Each row was made from one path, in order. Every step used is in the known rows, and no mark comes twice. Write each row's path.
(in the rows, 100 means zero)
Known rows:
c, s: 90,80,104,75,129,98,131,113,114,104,148,102,90,86,95,83,87,78,74,89,108,103,88,101,86,102,85,96,113,81,112,104,108,108,87,71,94,89,102,90,86,103,100
p, d, r: 105,91,101,87,97,66,115,107,114,118,124,98,90,91,85,71,95,105,80,102,126,118,67,90,94,123,84,84,103,89,100,96,106,108,90,78,99,94,106,104,91,101,98
s, d, w: 82,88,112,76,106,63,119,104,125,106,133,116,83,91,90,91,81,94,108,89,108,108,81,99,88,107,77,99,108,94,115,95,92,97,92,60,93,90,94,97,90,96,103
u, d: 97,84,104,95,108,93,123,125,108,82,142,101,98,82,84,86,83,87,85,82,118,107,79,104,95,111,81,91,114,89,112,97,120,101,89,75,81,97,106,100,95,113,106
k, n, q, m: 82,71,93,86,121,82,110,107,111,109,122,84,83,68,100,82,86,94,74,98,98,100,85,90,93,107,92,97,124,76,99,91,98,118,86,63,71,73,109,88,132,108,114
h, u, d: 108,83,106,101,109,87,106,122,104,90,142,103,99,68,81,99,85,88,80,92,108,104,87,107,101,108,87,93,109,95,94,99,124,100,69,91,88,93,105,92,94,116,110
v, f, n: 84,76,100,76,103,102,126,98,114,86,122,88,86,79,118,83,72,89,93,93,120,107,87,110,114,114,65,91,118,78,99,97,110,97,98,72,93,90,74,85,97,99,98
u, h: 95,83,103,81,109,90,125,113,124,84,131,103,83,94,91,84,78,85,82,89,112,107,79,104,79,108,77,84,116,92,113,102,122,99,96,77,83,96,109,84,91,113,109
w, c, s, d: 100,80,112,81,124,90,108,121,124,104,149,116,102,83,101,84,93,98,85,91,104,90,85,101,88,119,84,92,115,77,90,100,90,108,79,66,93,77,87,89,92,97,111
m, q: 83,83,96,77,109,90,121,117,126,102,128,88,92,74,112,88,93,89,73,88,121,118,90,100,90,106,72,94,118,91,107,116,110,122,90,79,83,98,99,96,107,105,103
p, d, r, g: 99,96,101,91,108,64,117,109,116,140,110,105,101,121,95,70,80,118,80,98,119,115,66,92,94,120,90,76,103,99,103,107,104,112,95,74,94,90,107,110,88,107,99
v, c: 87,78,105,86,106,91,125,105,112,109,132,84,93,82,93,83,72,85,80,96,105,109,88,100,95,104,65,88,114,93,88,110,110,105,102,72,87,89,93,89,88,96,97
f, n, q: 89,78,88,92,111,73,118,110,130,86,121,72,88,77,119,79,84,83,81,95,104,94,83,105,99,111,72,98,116,82,105,111,105,126,96,76,102,80,85,83,119,117,104
k, n, f: 91,77,90,85,114,114,120,104,137,124,130,95,83,81,98,74,82,85,70,102,104,96,84,94,94,127,97,97,123,83,101,102,101,109,90,63,92,65,107,92,128,102,113
c, s, d: 87,80,113,71,127,99,131,124,124,103,145,114,93,92,98,82,91,81,89,85,109,98,86,107,93,107,84,97,116,83,106,95,89,97,91,69,93,88,91,91,82,98,96
c, p, d, s: 95,87,110,85,119,111,117,114,111,121,147,111,92,117,76,80,104,108,69,91,124,116,84,103,91,119,97,91,101,85,106,94,104,119,80,72,108,97,103,95,99,108,97
q, n, f: 79,76,99,82,120,113,110,107,136,94,144,93,82,73,100,80,89,92,68,91,115,109,101,89,91,103,81,100,121,96,111,108,109,117,92,67,96,67,105,90,117,107,106
v, c, s, d: 86,77,117,83,131,101,127,118,117,110,144,99,94,97,95,81,87,77,88,95,101,101,89,109,98,105,69,92,117,85,88,101,88,97,102,69,91,82,82,86,77,92,86
p, d, w, c: 97,87,99,98,99,46,97,90,111,117,135,104,93,84,81,86,91,121,87,102,102,112,82,87,83,128,80,85,101,86,104,100,108,122,78,61,96,88,104,97,105,101,119
q, m: 75,79,106,75,114,94,119,110,104,101,126,95,85,67,99,88,78,98,79,87,117,118,88,97,92,104,77,94,115,86,105,101,106,98,88,61,66,92,104,88,95,103,107
c, s, d, r: 104,90,114,74,122,82,120,122,122,107,145,119,89,97,95,78,102,84,88,94,120,103,66,100,93,108,83,98,111,85,100,97,87,97,87,78,96,88,95,100,83,97,86
h, u: 100,83,106,81,104,84,110,112,113,111,130,99,89,62,94,98,79,90,75,100,102,104,100,102,100,106,86,92,107,95,89,106,115,107,71,87,97,91,100,87,90,104,110
p, d: 89,80,98,82,104,81,125,108,115,112,126,91,94,85,89,79,84,100,78,92,115,112,88,98,94,123,86,83,107,86,106,96,108,113,93,68,93,95,105,98,92,102,106
w, c, p, d, s: 108,85,108,93,116,103,97,110,111,117,150,115,103,111,81,81,108,126,67,95,118,108,83,97,86,131,96,84,102,82,95,101,105,129,67,73,107,90,102,94,111,109,112
s, d, u, h, w: 102,98,115,87,111,71,105,134,127,89,128,122,78,84,84,79,86,91,103,101,97,111,84,107,106,106,74,89,110,105,111,97,106,79,83,83,104,98,98,79,92,108,107
v, c, s, d, p: 91,90,117,85,117,113,107,115,121,114,149,109,93,102,91,87,88,84,100,109,100,109,83,110,103,104,71,101,113,87,97,104,83,102,110,74,95,74,86,88,82,92,83
h, w: 88,86,106,81,106,79,116,117,117,103,132,102,84,75,93,92,78,89,82,100,96,107,95,101,101,110,78,92,100,97,119,108,116,109,90,59,108,102,103,87,91,101,111
r, g: 85,86,102,80,116,88,126,111,119,124,117,107,101,105,108,82,61,103,80,85,107,104,87,102,89,106,87,83,110,101,106,116,110,110,97,66,89,90,102,99,88,106,108
t, d, r: 108,89,107,73,110,67,114,116,123,91,127,110,85,90,96,80,85,91,98,95,118,114,65,95,100,112,74,101,112,97,108,105,87,107,73,80,100,101,112,106,87,103,99
s, d, u, h, m, q: 98,97,106,90,114,75,118,135,121,97,119,111,86,89,103,90,103,95,84,92,106,114,88,116,104,108,73,97,122,105,99,105,108,95,90,110,59,92,93,95,110,112,100
v, c, s, d, t: 93,86,117,82,142,93,132,112,114,115,144,95,95,128,92,67,91,83,98,95,111,108,101,96,103,106,71,93,108,82,89,104,85,108,99,69,95,80,84,88,83,93,82
s, d: 85,83,112,71,104,90,126,120,127,100,127,107,91,80,99,84,78,89,95,84,114,102,87,108,96,113,81,94,115,93,102,95,90,97,95,68,87,91,90,94,87,96,105
t, d, u, h, w, c, s: 123,90,110,93,142,65,90,132,117,76,149,127,85,87,87,78,98,98,95,108,81,104,85,102,100,105,72,96,112,93,110,107,100,104,51,83,113,98,115,75,98,115,116
h, w, c: 100,84,103,90,105,71,93,114,115,102,137,106,93,68,94,92,86,109,77,103,90,99,93,93,98,119,77,88,100,93,105,113,116,118,78,58,107,94,100,85,101,101,124
u, h, w: 95,85,107,86,109,81,116,122,121,84,130,109,77,92,84,89,81,87,79,102,95,108,84,105,93,108,70,84,106,96,127,104,124,100,92,65,100,106,107,77,91,114,112
h, m, q, n: 78,80,101,84,115,83,114,120,109,93,137,89,82,74,114,107,100,99,59,83,107,116,115,102,106,97,74,105,120,104,109,113,116,132,91,88,65,96,95,98,118,107,100
w, c, p, d, u, h: 119,89,105,102,104,98,95,116,116,101,143,120,97,84,80,63,98,119,85,102,108,107,76,94,87,125,97,78,113,88,97,95,113,106,67,89,100,88,106,86,110,120,118
n, q: 93,83,96,82,113,76,119,112,127,98,126,85,93,79,97,83,84,88,76,98,104,94,86,97,83,103,83,95,113,90,110,108,105,125,94,76,99,77,104,96,110,112,103
s, d, u, h, m: 103,96,113,90,111,74,120,129,116,96,124,120,82,91,89,86,85,94,91,93,99,104,87,117,106,108,83,90,119,106,99,94,106,80,90,101,66,88,97,93,96,109,105
g, r: 83,82,91,82,101,102,125,115,116,111,134,94,85,77,102,86,84,88,74,85,109,109,99,112,98,120,90,86,112,96,113,103,103,107,96,65,90,104,94,84,102,104,97
u, h, m, q, n, f: 81,82,93,94,124,109,111,120,134,86,136,91,75,96,105,100,113,97,48,94,105,112,100,105,93,104,71,99,129,103,120,118,122,124,98,86,62,72,102,88,137,126,100
s, d, w, c, p: 98,87,116,86,101,86,99,105,124,109,150,137,92,87,91,87,93,112,106,89,99,98,80,98,88,118,91,99,108,90,109,101,89,110,77,54,102,83,90,94,104,101,115

Which path is each row?
86,84,106,86,99,89,119,96,113,120,144,115,85,98,77,83,93,105,95,95,104,116,82,95,86,115,96,93,102,88,129,94,103,112,86,57,105,96,105,99,101,108,101
c, p, d, w
98,92,108,71,106,97,106,114,127,89,133,112,85,88,98,88,78,91,111,99,107,115,83,106,104,112,78,106,111,99,123,108,83,115,86,74,101,97,112,96,90,101,105
t, d, p
95,89,109,85,100,56,97,102,124,105,135,122,92,83,94,92,87,111,105,91,101,103,83,94,86,119,77,94,107,89,101,102,93,108,81,58,93,82,89,96,99,96,117
s, d, w, c
93,84,112,95,119,114,115,107,106,125,148,95,95,124,75,78,102,103,70,101,114,119,85,103,98,117,85,86,103,89,90,99,104,117,91,75,106,92,94,93,98,104,86
v, c, p, d, s
90,95,110,72,95,104,105,116,129,107,134,119,90,85,96,89,81,95,109,99,113,110,83,108,101,116,84,98,108,94,112,100,87,103,107,74,93,83,92,95,90,94,103
s, d, p
78,78,99,75,114,91,111,120,121,86,140,86,83,67,115,93,97,95,71,80,120,124,107,93,93,92,70,99,122,97,105,110,111,129,88,80,86,94,100,93,116,107,104
m, q, n
102,84,111,81,109,81,98,103,122,90,150,131,88,88,90,89,89,106,109,90,94,103,81,96,90,115,86,105,111,93,120,106,85,122,61,55,108,94,109,95,104,107,116
t, d, w, c, p
99,82,110,89,101,104,94,119,116,103,149,121,95,72,92,90,89,107,82,102,88,93,93,97,99,119,91,93,101,90,115,112,111,123,74,53,116,94,98,82,105,106,122
h, w, c, p
116,94,119,96,107,94,84,135,125,89,147,143,88,82,84,77,96,109,103,104,89,98,82,104,101,115,89,90,110,98,105,100,102,95,69,78,113,90,95,76,106,114,120
s, d, u, h, w, c, p
75,78,92,82,124,115,107,115,140,94,141,84,85,72,114,88,108,94,60,90,120,119,101,92,90,100,71,104,128,96,112,119,108,132,90,75,91,68,101,93,135,111,98
m, q, n, f
103,79,103,85,126,89,109,112,114,105,153,107,100,78,99,83,92,98,70,94,105,96,87,96,82,114,81,93,111,77,96,110,108,121,76,69,93,83,99,91,97,102,114
w, c, s
92,91,112,71,119,81,130,115,125,106,126,105,91,111,99,69,81,95,105,82,124,111,102,93,102,114,84,96,106,90,104,100,89,109,92,67,93,89,93,96,91,96,100
s, d, t
98,87,107,90,100,87,96,93,114,108,153,125,90,82,90,89,90,111,93,94,97,102,80,91,79,112,93,98,102,87,116,109,108,120,74,56,106,87,102,93,110,106,118
d, w, c, p
119,89,108,114,103,87,79,108,101,96,162,131,100,73,71,104,101,109,93,99,94,100,81,98,92,113,98,98,102,91,102,103,121,114,51,77,101,86,105,93,114,122,124
h, u, d, w, c, p
73,70,96,79,118,95,112,98,111,78,114,75,87,77,120,83,86,98,88,100,115,105,83,104,110,103,63,94,125,71,99,95,101,107,96,69,77,70,79,83,119,112,95
v, f, n, q, m
101,83,99,94,122,55,102,92,107,118,152,109,95,94,79,84,102,113,77,102,97,109,81,89,78,120,82,88,102,75,109,98,105,121,75,58,101,81,104,96,101,103,110
p, d, w, c, s
107,92,110,97,108,95,104,126,114,102,140,120,80,91,73,71,97,102,91,106,95,117,83,102,101,114,92,85,102,96,123,93,115,99,77,80,117,104,109,81,101,121,106
c, p, d, u, h, w
113,94,112,89,130,73,102,119,123,128,135,134,109,121,107,76,91,117,87,98,110,95,64,96,90,116,87,86,109,90,88,114,85,110,78,69,94,71,91,102,89,103,105
w, c, s, d, r, g
117,94,109,101,127,84,102,125,101,94,150,105,97,99,72,103,99,97,68,94,120,111,85,107,101,105,85,97,102,95,87,102,126,105,62,103,93,93,104,93,99,114,105
h, u, d, s
85,87,115,75,127,72,125,108,121,108,152,122,84,100,88,90,92,86,99,89,102,108,81,103,84,100,81,104,111,86,119,96,90,99,88,58,95,86,94,95,87,95,94
c, s, d, w
103,96,102,96,98,105,103,120,112,88,148,113,98,88,82,90,87,94,99,96,115,115,74,105,97,111,85,99,109,93,121,102,116,106,99,80,87,89,109,98,100,112,104
u, d, p
119,92,104,100,123,76,113,120,101,96,139,101,99,99,80,83,89,94,90,93,120,112,102,93,108,110,90,95,98,93,97,103,121,113,67,90,94,94,107,92,99,114,107
h, u, d, t
83,78,101,89,116,86,114,125,114,76,136,95,76,90,107,106,103,98,59,85,107,116,106,106,96,96,68,94,123,103,116,108,125,121,96,92,58,98,101,89,120,119,103
u, h, m, q, n
102,84,107,81,135,56,104,104,117,92,155,123,90,94,91,90,95,100,97,96,90,104,81,95,85,108,75,107,110,83,114,106,87,121,60,59,101,89,113,95,93,102,112
t, d, w, c, s
101,95,109,96,126,87,117,124,107,88,151,106,97,113,76,90,95,95,72,82,131,115,76,106,90,107,81,96,106,90,105,99,124,105,81,86,88,98,106,100,100,112,101
u, d, s
106,83,109,95,104,106,93,122,119,85,147,128,88,89,84,88,93,105,81,103,87,95,82,101,90,120,85,83,104,89,120,109,120,114,77,58,109,99,103,73,105,119,125
u, h, w, c, p
106,78,106,101,101,98,94,121,117,97,146,121,91,97,75,83,102,116,79,109,89,101,84,99,92,134,88,73,101,87,119,98,115,119,77,55,111,101,105,77,106,121,124
u, h, w, c, p, d
106,86,105,108,104,90,96,107,108,88,163,130,99,87,74,89,96,110,96,87,104,103,73,95,83,113,93,98,107,87,121,103,117,115,72,59,93,88,107,101,114,118,118
u, d, w, c, p
111,91,113,85,131,81,99,121,118,108,150,122,103,68,97,73,95,104,93,94,105,97,86,98,94,112,84,98,116,85,80,100,90,98,67,87,100,73,90,92,97,98,110
w, c, s, d, u
95,86,99,101,119,68,103,124,105,92,130,95,79,84,96,87,112,113,66,96,107,129,105,102,105,101,75,90,122,105,102,97,122,116,81,111,67,95,107,95,125,122,100
p, d, u, h, m, q, n
105,92,101,93,107,73,115,114,115,101,126,101,86,87,81,65,88,102,86,99,114,120,81,99,88,112,82,79,114,92,101,92,117,91,83,95,92,93,110,90,97,117,107
p, d, u, h
122,92,113,91,116,90,84,133,122,74,146,137,85,83,85,76,93,106,104,106,84,104,83,102,103,113,83,97,109,101,116,105,99,108,50,80,120,103,115,77,105,121,121
t, d, u, h, w, c, p
105,93,104,97,121,84,128,117,105,89,140,99,99,113,83,74,85,93,96,80,130,116,93,88,98,110,86,95,104,87,116,102,119,110,87,75,87,98,109,98,99,113,104
u, d, t
118,87,103,96,93,90,93,108,115,119,143,116,100,88,87,72,107,119,81,103,117,106,66,86,91,135,97,82,100,83,98,101,100,123,73,72,107,86,101,102,107,109,111
w, c, p, d, r
119,91,111,91,132,81,99,126,124,89,148,128,95,88,93,71,97,101,93,97,105,99,76,102,85,110,79,87,121,83,88,99,101,89,70,92,90,77,96,84,99,109,112
w, c, s, d, u, h
119,91,103,115,105,52,79,105,101,96,148,116,101,70,73,104,93,110,88,101,98,104,82,95,90,111,82,94,102,93,92,105,127,112,55,82,93,83,105,95,109,112,124
h, u, d, w, c
106,92,102,101,111,68,118,116,102,107,123,105,84,94,78,79,90,106,73,101,98,115,89,107,100,119,86,82,111,99,103,95,121,94,88,103,70,94,108,96,99,117,107
p, d, u, h, m
106,94,106,104,109,59,100,108,101,96,146,110,87,77,70,107,90,92,91,98,102,113,82,102,95,102,83,98,102,98,108,99,126,101,67,82,90,92,108,97,99,115,110
h, u, d, w
